Every row comes from one small tree of marks. The marks that hang from a mark follow it in brackets, in alphabetical order. Every link used is in the known rows. Which tree was each row made from?
Known rows:
nokef(numiz(guzim lige puvabe rasi)): [  1   6 -21 -40  34 -15 -13 -40  22  26  13  42 -26  18   7 -16   2  33
  -9  -8   0  -9 -21  12  18  -5 -19  46 -44  -8  15 -48 -18  11 -20  11
  30 -13 -25 -18  32 -29  12  22  66  -8   6   5  13 -64   5   5  -4  38
  11  11]
rasi(lobudu numiz(guzim puvabe)): [ 18  -7   1 -72   5  13   2 -18  15   0   4   0 -14  42  10  14   9 -24
  28 -33  -7 -28 -21   4 -18  12  -9   4   6   2  27 -33 -17 -10  23  -1
  18   6  10 -23  -8   4 -10   2   3   2 -20 -30  -3 -15  -9  22 -13   6
  12   2]
lobudu(lige rilud): [  2 -14 -10  20 -15 -15   4   5 -27  -8  16   3   0 -26 -17  10 -14  -8
   7  24 -17   9   5  -9  26   4  17 -44  22   5  -1  18  12  23  12  -9
 -25  -1   1  19  -4   5  13 -10 -23  -7   1  26  -4  17   6  -2 -18   1
 -18  -1]
rilud(lobudu): [-24  -9 -17  10  -6  -4   5  -4   8  21  -9   0  24  14  -2  -7 -18   5
  30  -7   3  44  30   4 -25  -1 -21 -11  -2   9  -5  37   8  14  -7  17
  37 -10  -3  -1 -24  -3  18 -12  13  23  21  -6 -12  20 -10  -8  -2 -42
  16  15]
rilud(lobudu(guzim)): [-18  -6 -12  12 -15  17   7   9  -5  15 -10 -16  15   5 -10 -13   2  -2
  12  15  20  22  32  -2 -22  -8 -10  -3 -12  24 -18  17   9   5   5   1
  46   0   3   0  -8   3  13 -19   4   6   4  -5 -13  30  -4  -3   0 -44
  24   1]
guzim(lobudu(lige) numiz): [ 15 -24  19 -17  -3 -14  -1  13  17   1   4   2   3   4 -31  44  -6  45
 -31  -3   9  24  21   5  -9  21  10 -10  19  25 -17  15  17  -6   3   7
  18  -7   9 -12 -24  31 -41  -6 -19   4   1  19  11  15 -36  17   7 -27
   6  39]
guzim(lobudu(lige rasi(numiz) rilud)): [-10  19  46   5  15   0   7  16  -1 -15   3 -16   3  13 -24  29 -24   1
 -18  -2  13 -14  23  -1  11   0  17 -33   9   2 -34  31  18   8 -10 -12
 -27  -8  24   8   6  34 -13   3 -30 -11  35   7  11  25 -16  -5 -19 -26
 -10 -26]
bigusot(lobudu(guzim lige rilud)): [  8 -23  -5  18 -19  -9  12   7 -35 -15  -1 -18 -11 -32 -15 -15  -5 -26
  -2  23   6  18   9 -24  10   2  11 -31  23  -6 -22  16  -2  -3  33  -5
 -33  26  10  35  10   4  -4  -1 -19  -6 -33  11  -4  29   9  -7  -2  -8
 -14 -31]
numiz(guzim(lobudu) lige): [-25  21  17  -4  16  -3   9 -11  21  32  -6  19  17  14   7   2 -12  28
 -31  -4  -6   7  17  25  -7 -21 -26   8   1 -11  10 -28 -17 -17  -2  29
  11   0 -20  -6 -24 -15  -6  30  10   8  16   4   0  -1  -3   2  -2  20
  -2  44]
rilud(lobudu(guzim lige rasi)): [-26  13  19  39  16  15   8   9  10 -20  -7 -27   3  19 -16  -5 -10 -13
 -18  18  12   4  28  -2   1   3  -2 -30 -33  20 -24  16  23  26  -9  -7
  21  -2  17  29  11  21 -18 -16  -3 -22  46   8   2  36  -2  12   7 -29
  18 -20]
numiz(puvabe): [ -7 -16 -22   0  -3 -37  -5 -11   4  15  -5  15   9  14 -12  -8   6 -15
  18   5   3  24 -11   8  -6  10 -15   9  -5  22  10   3  -7  14  17   9
  24  10  11  -8  -2  17  14  -4  12  16  -4 -22  -1 -15  14  -1 -14  -7
   2  35]
bigusot(lobudu(rasi(numiz) rilud)): [  3  -9   6   2  -4 -15  12  13 -10 -23 -14 -25  11   8  11 -12 -16 -28
  26 -34   3  13   9 -25 -11  -8   6 -17  23 -29 -16  53  -9  -4   0   7
 -24  -8  36  13  -2   2  11  -9  -8  27   3 -25   7  13  -9 -33   5 -22
 -16 -52]
guzim(numiz): [ 22 -36 -23 -17 -25 -10  -7  19   0  -3  -7   3  11 -10 -12  18  15  26
   8 -21 -10  16   8  -2 -12  15  16   4  28  21  15  19   0  -1   5   7
  42 -20  13 -22 -25   2   1 -28  -1  24 -12   3   5  -7 -27   0  16 -24
   7  32]
lobudu(lige rasi rilud): [-11  12   4  35   0 -15   3  16 -15 -33   9 -13   2  -8 -11   4 -19 -17
  -9  16 -15  -3   6  -3  39   6  15 -46  -2   1  -9  26  22  30  -4  -8
 -31 -13  16  28  12  18   2  -5 -31 -13  46  20   3  17   9  -2 -13   9
 -14 -18]
lige(lobudu(rilud)): [  8 -15  -8  39 -26  -4 -17   9 -12  28  -3  -6  11  -5  14   0  -3 -16
  31   5 -14   6  -1  -8 -22   5  -5 -11  17  -5  13  19   8  -8  -2   7
 -23   9  -6  -8 -15  -2  16 -14  -6  25 -11  -8 -15  14  20 -11  -7  -2
 -13  14]
nokef(numiz(guzim(lobudu))): [  1 -30  -9 -37 -10  -7  -7 -15  -5  49  -5   0  -5  16 -19   7 -15  56
 -17  -7  14   2  42  10   8   1 -29  -7  14  -3 -13  -3  -5   9   2  -9
  35 -10 -14 -27 -10  -7  20   8  18   3  12   9   2 -15 -36  -4 -29 -24
  11  55]
rasi(lobudu(guzim lige rilud) numiz): [ 24 -12   7 -26 -11  48   9  12 -36 -38  11 -21 -30 -20   4  21  19 -32
  24   5   3 -44 -12 -24   0   4  38 -20  29   7   2   6  -1  -5  16 -56
 -17   8  15   8   8  10   0 -27 -44 -30 -36   8  -7  25 -13  14  -2 -13
  -2 -43]
nokef(numiz): [-10 -47 -40 -15 -15 -15 -11  -6 -24  26  -9   2 -10  -4 -11  -4  -1  41
  17 -18   1  12  31 -10  -2   5  -8  -4  22   5   6  36 -13  27  -3 -24
  39 -27  -2 -15  -4  -5  47 -30  18   9  -6  11   1 -14 -32 -11  -7 -35
   3  39]
bigusot(lobudu(lige rasi rilud)): [ -4  -6   5  25   2 -28   8   9  -6 -35  -7 -12   0  -8  -2 -12 -33 -28
  -8  -8  -6  29   5 -16  11   9   0 -47  13 -21 -14  36   4  12   7   4
 -44   3  22  45   8  13 -15   4 -21  12  25  -1   7  20   2 -13   2  -5
 -19 -33]
rasi(lobudu numiz(guzim lige)): [ -4  12   0 -48  17  43   8 -10  14 -11   1   7  -9  18  34  17   8  -4
  23 -42 -25 -26 -12  -1 -28 -12   2  13  21 -29  45 -18 -33 -16  -3  -5
   9 -15  -1  -6 -24 -19  -1 -10   2   4 -13 -14  -3  -5 -23  13  19  15
   5  -4]
nokef(numiz(lige puvabe)): [-25 -12 -30 -10   8 -23 -13 -28  -8  23   0  40  -9   7  12 -12  -9  45
   3 -11   7  23  -8  -5   5   7 -15  38 -11   9  20  -8 -20  12  -3  -1
  28 -15   1 -17  14 -11  29 -15  40  -4  -1   5  19 -43 -13   0  13   6
  -4  25]
nokef(numiz(guzim puvabe)): [  5 -31 -26 -46  -5 -26 -12 -29  -5  42   4  18 -15  23 -11 -10  -7  32
   4  -5   0  -5  10   2  19   7 -26   1  -7  13   7 -39 -14  18  19   7
  36 -11   1 -27  16  -9  26   3  38  -7   3   2   3 -38 -14   4 -35   4
   8  42]
numiz(guzim(lobudu(rilud)) lige puvabe): [-12  48  24 -10  12 -19   1 -22  15  40  14  31  10  20   7  -4 -22  13
 -31  26   4   5 -11  28  26 -16 -30  21 -21   1   2 -66   5 -22  15  47
 -19  22 -21 -13   8 -16 -10  64  14 -15  12   3   8 -22  27   6 -23  47
 -13  24]
nokef(numiz(guzim(lobudu(rilud)) rasi)): [ 25 -18   0 -48   1  -5  -7 -15   4  37  11   9 -16   4 -17   3  -7  45
 -12   3  17  -8  22  11  27 -10 -18   8  -7 -14 -30 -10  11   7 -23 -10
   9 -13 -35 -28  13 -26  24  34  26  -4  12   8  -4 -25 -10  -9 -38  -1
  13  13]
rasi(numiz(guzim lige(lobudu))): [ -5   6  22  -5  20  20   3  -7  13  28  -3   9   0  37  26  13  -2  -1
  28 -40 -24 -25   5  -3 -43 -10   2   9  11 -22  39 -21 -34 -19  -6  25
   8 -17  -2 -12 -19 -18   4 -21  29  24 -14  -1   4  -5  -6  -3  11  20
   0   1]

Which tree is each row?
[  4  43  18 -11  26   1   4 -12  32  24   8  26  12  -4   8  -6  -7  17
 -24  13  -1  -5  -9  28  19 -33 -16  23 -25 -29  -8 -31   1 -16 -29  28
 -20  -1 -44  -7   1 -31  -8  53  19   0  15   7  -6 -19  21  -6 -15  39
   3  -6]
numiz(guzim(lobudu(rilud)) lige rasi)
[ 12  -8 -23  -1 -34  33  -1  14 -35 -22  -2 -20  -5 -36  11  -9  24 -26
   9  23   4 -13 -15  -6   3   1   6  -2  20   3   5   4   5  -9  15 -43
 -12  18  -3  -4  -4  -9  12   0 -42 -18 -24  -7 -18  18   6   6  -1  -6
   1  -8]
rasi(lobudu(guzim rilud))
[  0   0  16  35  -7 -10  12  16 -22 -37 -10 -30  -5 -20 -11 -20 -13 -38
 -14  19   9   6   8 -19  17   6  11 -34   5 -12 -29  21   3   5  17 -13
 -36  16  27  45  20  19 -18   3 -28  -8   4   0   3  29   8  -8   4  -4
 -14 -47]
bigusot(lobudu(guzim lige rasi rilud))
[-21   9  15   5  26 -14  17   6  13 -26 -24  -5  10  19  18 -17 -11 -13
  15 -58  -2  28   1 -16 -36  -7  -4  14  10 -32  11  50 -28  -6 -11  12
  -2 -16  36  24 -12   6  -6 -16   9  36   7 -26  17   1 -22 -24  36 -14
 -11 -40]
bigusot(lobudu(rasi(numiz(lige))))
[  5 -11  -5  25 -18  11   8  13 -41 -13  10 -17 -11 -39 -23   4  13 -16
  -2  47  -4 -22  11 -16  31  -4  32 -34  14  18 -18  -3  10  14  25 -24
 -18  11   2  20  20  10  11 -14 -31 -25 -15  32  -9  29  14   3 -21  -1
  -9 -18]
lobudu(guzim lige rilud)
[-18  25  -7  -6  19 -21   2 -32  18  21   6  34   6  26  11 -11  -6   0
 -13   5 -20  -3 -22  18   8  -4 -22  17 -22   1  31 -59 -20  -7  16  38
  12   5  -9  -3   9 -12   0  20  34   2   5  -4   8 -32  17  10  -2  45
  -8  31]
numiz(guzim lige puvabe)
[  8 -13 -19  -1 -12  10  -2   8 -18 -34  15   2 -12 -27   4  14  -8 -15
   8   9 -16   8 -17 -10   9  14   7 -34  30  -4  16  16  12   9   6 -27
 -33   8  -4  16 -12   3  -7  -1 -41 -15  -4   7 -12  16   3  15   1  -4
  -8   5]
rasi(lobudu(lige rilud))
[ 41 -31 -25 -41  -4   4 -14  11  29 -33   1   5  -5 -18   2  16  31  12
  12 -35  -2  12 -29   3 -14  20  15  28   6   2  14  22   4  -9 -25 -14
  31 -14  -3 -21 -18  -4 -22 -10   3  20 -22 -21  -3 -18 -18   9  29  -9
  24  12]
guzim(numiz(rasi(lobudu)))
[ -4  34  -4 -20  41 -24  -4 -34  47   9  10  41  -2  26  11 -18  10 -11
  -4  -2  -8  -5 -44  29  13 -13 -20  41 -47 -14  25 -52 -16   0 -14  40
   9   3 -27  -4  23 -23  -8  33  58   4   7 -16   5 -48  36   9  -1  55
  12   7]
numiz(guzim lige puvabe rasi)
[  1  39  23   8  -4  -1   0  23  12 -10  -2   6  24  -4  13  15 -12  45
 -49  -4  10  14   6   7   9   2   9  20  -1   4  -9   1  24 -23 -22  18
 -13 -17   8 -16  -8   3 -30  28 -17  -8  29  14  20  -2 -21  -6  24   6
 -18   1]
guzim(lobudu(rasi rilud) numiz(lige))
[ 20  -2 -14 -12   8   0  -5   2  12 -42  15   5 -17 -30   3   8  11 -22
  17  -1  -5   3 -37   0  12   8  11  -9  -3 -16   3  22  10  14 -23 -30
 -29   3 -17  16   7  -4  -8   7 -19  -6  -1  -8 -12   0  19  13  -1   7
   9 -23]
numiz(rasi(lobudu(lige rilud)))
[ 12 -13   0  45 -30  17 -12  16 -29  25  -6 -27   6 -17   8  -7  11 -23
  24  28   1 -19   5 -12 -21   2   5  -3   5   7  -4  -3   8 -10  10  -6
 -18  21  -6  -8  -3   4  14 -17 -13   9 -27  -5 -17  17  29  -9  -2  -5
  -7   0]
lige(lobudu(guzim rilud))
[ 16   3  16  26  -9  -4 -23  14  14  -1 -16 -27   2  26   3  -1  23 -14
  -9   3  10 -25 -18  -2 -28  32   6  22 -33  27   1 -25  14 -14   3   7
  21  11  28 -23  10  30 -35 -20   5   8  -6 -22   8  -7   6  14  27   1
   8   7]
lige(lobudu(guzim(numiz(puvabe)) rasi))
[ 33  12 -18  -3 -12  21  -1  16  -5 -20   9   5  -7 -47  12  -9  37  11
  -9  15  -1 -15 -18   0  19 -11  40  41 -11   8  -5 -18   8 -19  -9  -8
   3 -10 -13 -14  22 -26   6   7   0 -18 -37  23   3 -15   3  -4  23  22
   1 -31]
lobudu(guzim(numiz(lige rasi)) rilud)
[ 12 -27 -17  15 -30 -11  14  10 -32  -1 -15 -25   4 -32  -4 -27   3 -25
  18   9  14  18  11 -19   1  -5   0 -10  26 -11 -21  23  -5 -15  31  -5
 -15  20   8  13   3  -5  19   7 -12  12 -37 -11 -10  22  12 -26  -4 -20
 -13 -22]
bigusot(lobudu(guzim rilud))
[ -9  13   3 -26  15  17  13  -8   5  14   1  11  -1  23  10  12  -1   4
  19 -36 -23 -20  15   1 -14 -29   8   6  21 -14  28 -14 -36  -9   4  18
  21 -26   8  -5 -15 -25  16 -17  25  16  -5   8   3 -11 -22  -7   2   9
   1  -1]
rasi(numiz(guzim lige))
[-24  -9   0  20   1  15  12   3  -5   1   0 -15   1   2 -21  -1  -5  -3
   4  23  11  21  27  -5 -13   0   0 -25 -12  23 -21  11  15  17   8  -2
  24   5   1  22   0  13  -5 -20   1 -14  10  20 -11  40  -4  11  -2 -34
  19  -1]
rilud(lobudu(guzim lige))
[ -1  14  17  62 -22  19 -13  21 -16   1 -18 -40   6  -4  13 -17  13 -31
   0  19   0 -30   5  -8 -11   1   5 -12 -14   3  -7   0  18  -6  -2 -11
 -22  13   4   4   7  12   8 -14 -18   0   9  -7 -11  17  28 -10   3   5
  -6 -21]
lige(lobudu(guzim rasi rilud))
[-26   9   3  48   5  20  -8   2  -2  15 -13   1   7  -3  24 -12  13  -4
   5   0  -3  -7  -4  -6 -42  -5  -1  31  -7  -1  27  -4 -15 -14  -8   3
   4  10  -4   6 -14  -3   7 -29  13  16 -22  -5  -6   3  19  -3  34  10
  -6  15]
numiz(lige(lobudu(guzim)))
[-18  40  40  10  13   9   8  16   1  -5  -8  -6  21  17  10  11 -16  13
 -16 -18  15  -6  12   3   3 -20   7   8  -1 -11 -15  28   8 -12 -27   3
 -22 -15  16 -10  -3   7   5   9 -21  -1  31  -1  13  10 -14 -18   0 -10
 -17 -26]
guzim(lobudu(rasi(numiz(lige)) rilud))
[-11  21  32  31   4 -14   1  14  -1  -8  -1 -12  13  -1 -23  18 -28   6
 -37  19   8   7  22   6  23   7  -4 -36   0   3 -33  26  30  12 -13  -7
 -34   2   9  13   0  30 -17  15 -39 -14  45   9   5  24   1  -2 -18 -18
 -11  -2]
guzim(lobudu(lige rasi rilud))
[ -5  33  -9 -12  37   7  -8 -17  29 -31   2  27 -10  -6  21 -22  32 -26
   3   2  19  -1 -71  15 -10   1  -2  73 -49   2  19 -24  -9 -12 -21 -14
   1  25 -15   5  26  -6 -18  12  17  -7 -24 -32   0 -33  35  19  31  32
  14 -16]
numiz(lige puvabe rasi(lobudu(guzim)))
[ 26   7 -19 -17 -28  45  -2  17 -16 -36   6   0 -12 -43  30   5  27   7
 -11   7  -6 -16 -27  -7   0   7  19  23  20   5  18 -21   7 -31   4 -26
  -9  -2  -8 -14  -8 -15  -8   6 -35 -24 -38  11  -1   3 -11  16  36  19
  -7  -3]
rasi(lobudu(guzim(numiz(lige)) rilud))
[ 11  15  34 -32  42 -40  -5 -29  51  21  13  22  -8  34 -28  10  -5 -10
 -28  18  16  -1 -19  29  16   6 -23   8 -46   5 -24 -42  11   9  -2  28
   1  23 -20  -6  23  20 -42  40  30  -1  16 -14   2 -21  28  21 -36  25
  21  17]
numiz(guzim(lobudu(lige)) puvabe rasi)
